Each row was made from one path, in order. Every step used is in the known rows, and no mark comes twice. Write each row's path.
Known rows:
L/P/E/V/Z/X: [-33  -8 -21  25 -13 -23  -1  12  -7  22  11  14  -9   0 -15   7 -25  -3
 -30  -1   9 -15  11   5 -12  18]
E/P/L: [-16  -2  13  16 -18  -3   9   7  -4   1  -1 -17 -19  -5   0   5   4  -7
  12   1   7 -16  12   0 -18  -3]
B/V/Z/P: [-19  -6   8  19  -3  -6 -19  22 -15  29  20   6   7  -1  11   1   3   2
  -6   1   4  -8 -11  -4 -19  23]
B/V: [ -7  10   4  13   6   0 -14   1   3  11   3   3   9   1   7   0   5   1
   7   4   5  -1  -7  -8  -2  23]
X/Z/P/L: [-23 -10   2  16 -16  -2   4  17 -13   4  16 -11 -27  -1   7   3  -1  -8
   5   9  10 -32   0  12 -14  -2]
V/Z: [ -7 -11   4   7  -3 -11  -1  16  -9   7  11   9   4   2   1   7 -11   1
 -19  -5  -1  -1   1   1 -10   5]
B/V/L: [-19   6   9  16   4 -11 -13   5   8  12   4  10  18   5  11  -4   1   3
  10   5   7  -9   2   3   2  23]
Z/P/L: [-21  -6   4   2 -13   3   1  12 -14   6  10 -12 -12  -6  -3  -7   6  -2
  10   5   3 -20  -2   4 -17  -3]
E/V/L/P/T: [-17  -6  -5  18  -6 -28 -20  -4  14   7  -7   9   2  11  -6 -13 -24  -6
   3  11   4 -17  22   8   3  -6]
P/Z/X: [-24 -12  -6  -5   6   9  12  10   6   0  10   6   4  -9 -11   9  11   3
  -8  -1   5 -10   1  14   5  10]
X/Z: [ -4  -6  -1  15  -3  -3   3   6   0  -2   8   0 -17   4   9  10  -6  -5
  -4   4   8 -15   2   9   2   3]
T/P/L/V/Z: [-24  -4   8  27 -14  -7  -5  24 -10  -3  24  13  13  15 -15  -3 -25   0
  -8  -3 -10 -31   1  -6 -18  14]
L/P/E/V: [ -9  -5 -17  21 -14 -17  -2   2  -1   9  -1   2  -6   5 -12   1 -23  -6
 -12   5   3  -8  16  -1  -5   9]
P/G: [ -9  13 -10   1   1   0  -4 -10   5  -4  -6   1  -6  -2  -7   1  -2 -16
  -6  -4  12  -7   1   6  -7 -11]
B/P/E/V/Z: [ -4 -10 -14  25 -10 -13  15  -3  -6   9  17  23  16   6 -11   1 -29   3
 -10  19  11 -15   8  -3  -2  15]
L/P/E: [-12 -12  -9  14 -13 -11   0  13   0   4  -1   0 -12   3 -10   3 -12  -9
 -16  -4   3  -3   3   1 -10   8]
Z/P: [ -6  -8   1   0  -9   5  -6   8 -15  15   8  -6  -6  -4   3  -7   9  -1
   5   3  -1  -7  -5   5 -10  -6]
E/V/Z: [ -3  -1  -5  16  -5 -18  -4   1  -9  13   9  11  10   5  -3   4 -24   3
 -11   5  -2  -7  16  -3  -3   7]
X/Z/P/E: [-15 -14 -12  18 -17  -3   9  19 -18  12  16  -2 -15   3   3   8  -1 -10
  -6   5   4 -25   1  20 -11   1]
V/L/P: [-18 -15   8  15  -8 -18 -11  10   8   5  -3   5  -7   5   6  -6 -12  -1
  -5   0   9 -10   9   6  -4   4]
V/Z/P: [-13 -18   6   7 -11  -6  -6  24 -23  20  18   4  -2  -2   4   1  -3  -1
 -14  -2  -2  -8  -4   4 -19   0]
L/V: [-16   1  -1  16   1  -7 -10   0   6   1   7  10   1   8 -13   2 -16   6
   2  -4 -15  -7   6   1  -9   7]
B/P: [  7  -8   3   9   1   7   6 -10   4  -2   7   9  -2   0   3  -6  -5   7
   5  18  17  -5  -8 -10   2   6]
T/P/Z: [ 11 -12   5   4  -3  14   3  19  -3 -10  13   5  26   8  -5  -1   3  -2
  -3   4  -3 -13   0  -3   8   9]
E/P: [ -1  -4  11  15 -13   0   2   3  -3  10  -3 -12 -15  -3   7   5   8  -5
   7   0   4  -3  10   0 -12  -5]
X/Z/P/E/V: [-11  -8 -19  24 -18 -10   7   9 -19  16  16   0  -9   5   0   6 -11  -7
  -1  12   5 -28  11  18  -6   3]
Z/P/E/V: [ -9  -1 -20   9 -17  -6   5   3 -20  20  10   1   8   0  -9  -3  -5  -2
   3   9  -3 -16  12  10  -8   1]
Z/X: [-25   5 -10  -3   3   4   4  -2   0  11   5   5  -9 -10  -4   0  10   3
  -7  -3  10  -8  -7   8  -2   7]
B/V/L/P/Z: [-25 -16  13  24   2 -10 -17  19  17   8   5   8  10   5   6   1  -4   1
   1   5  10 -11   7   2   0  30]
E/V/L: [ -8   5  -4  12  -3 -19  -2 -10   3   8  -1  11  17   6   0  -7 -18   6
   9  11   1 -14  24   7   9   3]

Write each row's path:
[-16   4 -18  13 -11 -22  11  -1  -2   7   2  15  25   9 -12  -1 -20   0
   1   7  -2 -17  27  15   5   7]  P/E/V/L
[  5   1 -10   8 -13   3   8  14 -13  -1  10   9  24  12 -10  -5  -3  -8
  -8   0  -4 -15  -3   0   0   9]  T/P/E
[-13   4  -8   1  -8   5  -9  -1 -11  11   1  -6 -12  -6  -2  -5   7 -13
  -2   0  10 -14  -4  10 -15 -14]  Z/P/G
[-19 -28  11  14  -5 -12  -4  20  13  -3   2   5   1   5   0   2 -10  -1
  -7   3   5 -11  15  11   3   8]  V/L/P/Z
[-12 -16   0  21  -7 -19  -7   4  11   3   1   8   8   6  -3  -3 -23   4
   0  12   6 -15  30   5   8   9]  E/V/L/P/Z
[-22  -6   4  24  -4  -1   5  -4  10 -10  14  12  -6   4 -16  -5 -22   8
  12  15  10 -24  -1  -9 -12  13]  B/P/L/V
[ -9  -8  -3   3  -1  17   5  16  -3  -1  18   9  19   1 -10  -2  11   0
  -9   2   6 -19  -6   5   8  14]  T/P/Z/X
[-38  -6   5  22  -9 -17  -2  19  -1  -4  17  10  -1   7 -18  10 -28   4
  -7  -6 -11 -21  10   2 -23  11]  P/L/V/Z
[-32 -12  -7  18  -3 -16  -4   3  11  12   5  11   2   0  -7  -2 -16   6
  -5  10  11 -21  25  11   6  14]  E/V/L/P/Z/X
[-12  -2 -20  16 -11 -21  10   8 -12  12  10  15  18   7 -15  10 -26  -3
 -17   2  -6 -10  18   7  -6  11]  P/E/V/Z
[-32   2   2  17  -6  -7  -1   6   7  -9   8   2  -5   6 -20   3 -18   4
   8  -2  -9 -20   8   1 -15   7]  P/L/V
[ -8 -13  -1  15 -11   0  -2  13 -14  12  15  -7 -23   0  13   3   2  -6
  -1   7   8 -22  -3  12  -8  -2]  X/Z/P
[-11 -17  -4  11  -9  -2  -9  14  -6   8   9  -4 -22   5   4  -3   4 -14
   1   7   4 -24  -6  20  -9 -16]  X/Z/P/T
[-53  -4   8  33 -18 -12   3  18  -4  15  17   0 -22  -4 -13  13  -9   0
  -4  -8   2 -28  13   8 -33  10]  E/P/L/V/Z/X
[-29  -2  12  30 -18  -7   0   8   3   1   4  -9 -19   1 -10   8  -8  -1
  14  -2  -3 -22  17   1 -26   2]  E/P/L/V
[-22 -18   5  10  -4 -22 -19  11  15   2  -8   6  -7   9  -2 -11 -11 -11
  -4   1   5 -12   6  13  -3 -11]  V/L/P/T
[-27 -14   8  29  -6  -9   4   7   4  -5  22  19  -3   6 -14   2 -31   9
  -1  11   8 -24   0  -7 -19  16]  B/P/L/V/Z
[-28   2 -27  15  -9 -19  13   6 -13  20  15  19  12   1 -19  10 -19   0
 -21   0   1 -16  13  13  -6  16]  P/E/V/Z/X
[-20 -18  -6  10 -17 -11   6  29 -26  21  19   7   5   1  -6   6  -7  -5
 -19  -4  -6 -12  -1  13 -21   4]  V/Z/P/E
[ -8 -14  -1   7  -3  -9 -20   7  12  -1  -9  -2 -18   6  -7  -8  -8 -15
  -7   0   3  -2  -4   3  -8 -11]  L/P/T
[ -9   8   1  15 -11  -1  -2  -6   0   7  -8 -10 -19  -5   0   5   8 -19
   0  -3  15  -9  11   6 -17 -15]  E/P/G
[-35  -9  15  35 -21 -16   0  20  -4   8  12  -2 -17   3 -11  13 -16  -2
   0  -6  -6 -22  18   2 -33   6]  E/P/L/V/Z
[-21  -5  -3  17 -16 -15  -2  12 -21  17  16   2   0   0  -5  -1 -19   3
  -3  10   0 -23  13   0 -16   5]  E/V/Z/P/L
[-12 -10 -12   3 -15  -1   7  15 -19  16  10  -2   3  -2  -7  -2   5  -6
  -1   1  -5 -11  -1  13 -13  -1]  Z/P/E
[-17   4 -22  20 -15  -8   8  14 -21  18  22  22  25   8 -15  -2 -15  -2
 -21   2   3 -27   5   4  -2  19]  T/P/E/V/Z/X
[-13  -3  -2  22 -10 -23 -13  -4   6  11  -3   7   0   7   3  -9 -25   3
   1  11   6 -14  25   0   3   6]  E/V/L/P
[-41   1   1  25 -12  -3  -3  23 -10   4  28  16   8   8 -18  -1 -17   1
 -12  -5  -1 -36  -3  -2 -19  20]  T/P/L/V/Z/X
[-33  -5   3  15 -14  -4  -6  13  -8   7  15  -4  -9   1 -13  -4  -7   2
  12   2  -9 -25   3   5 -24   3]  Z/P/L/V
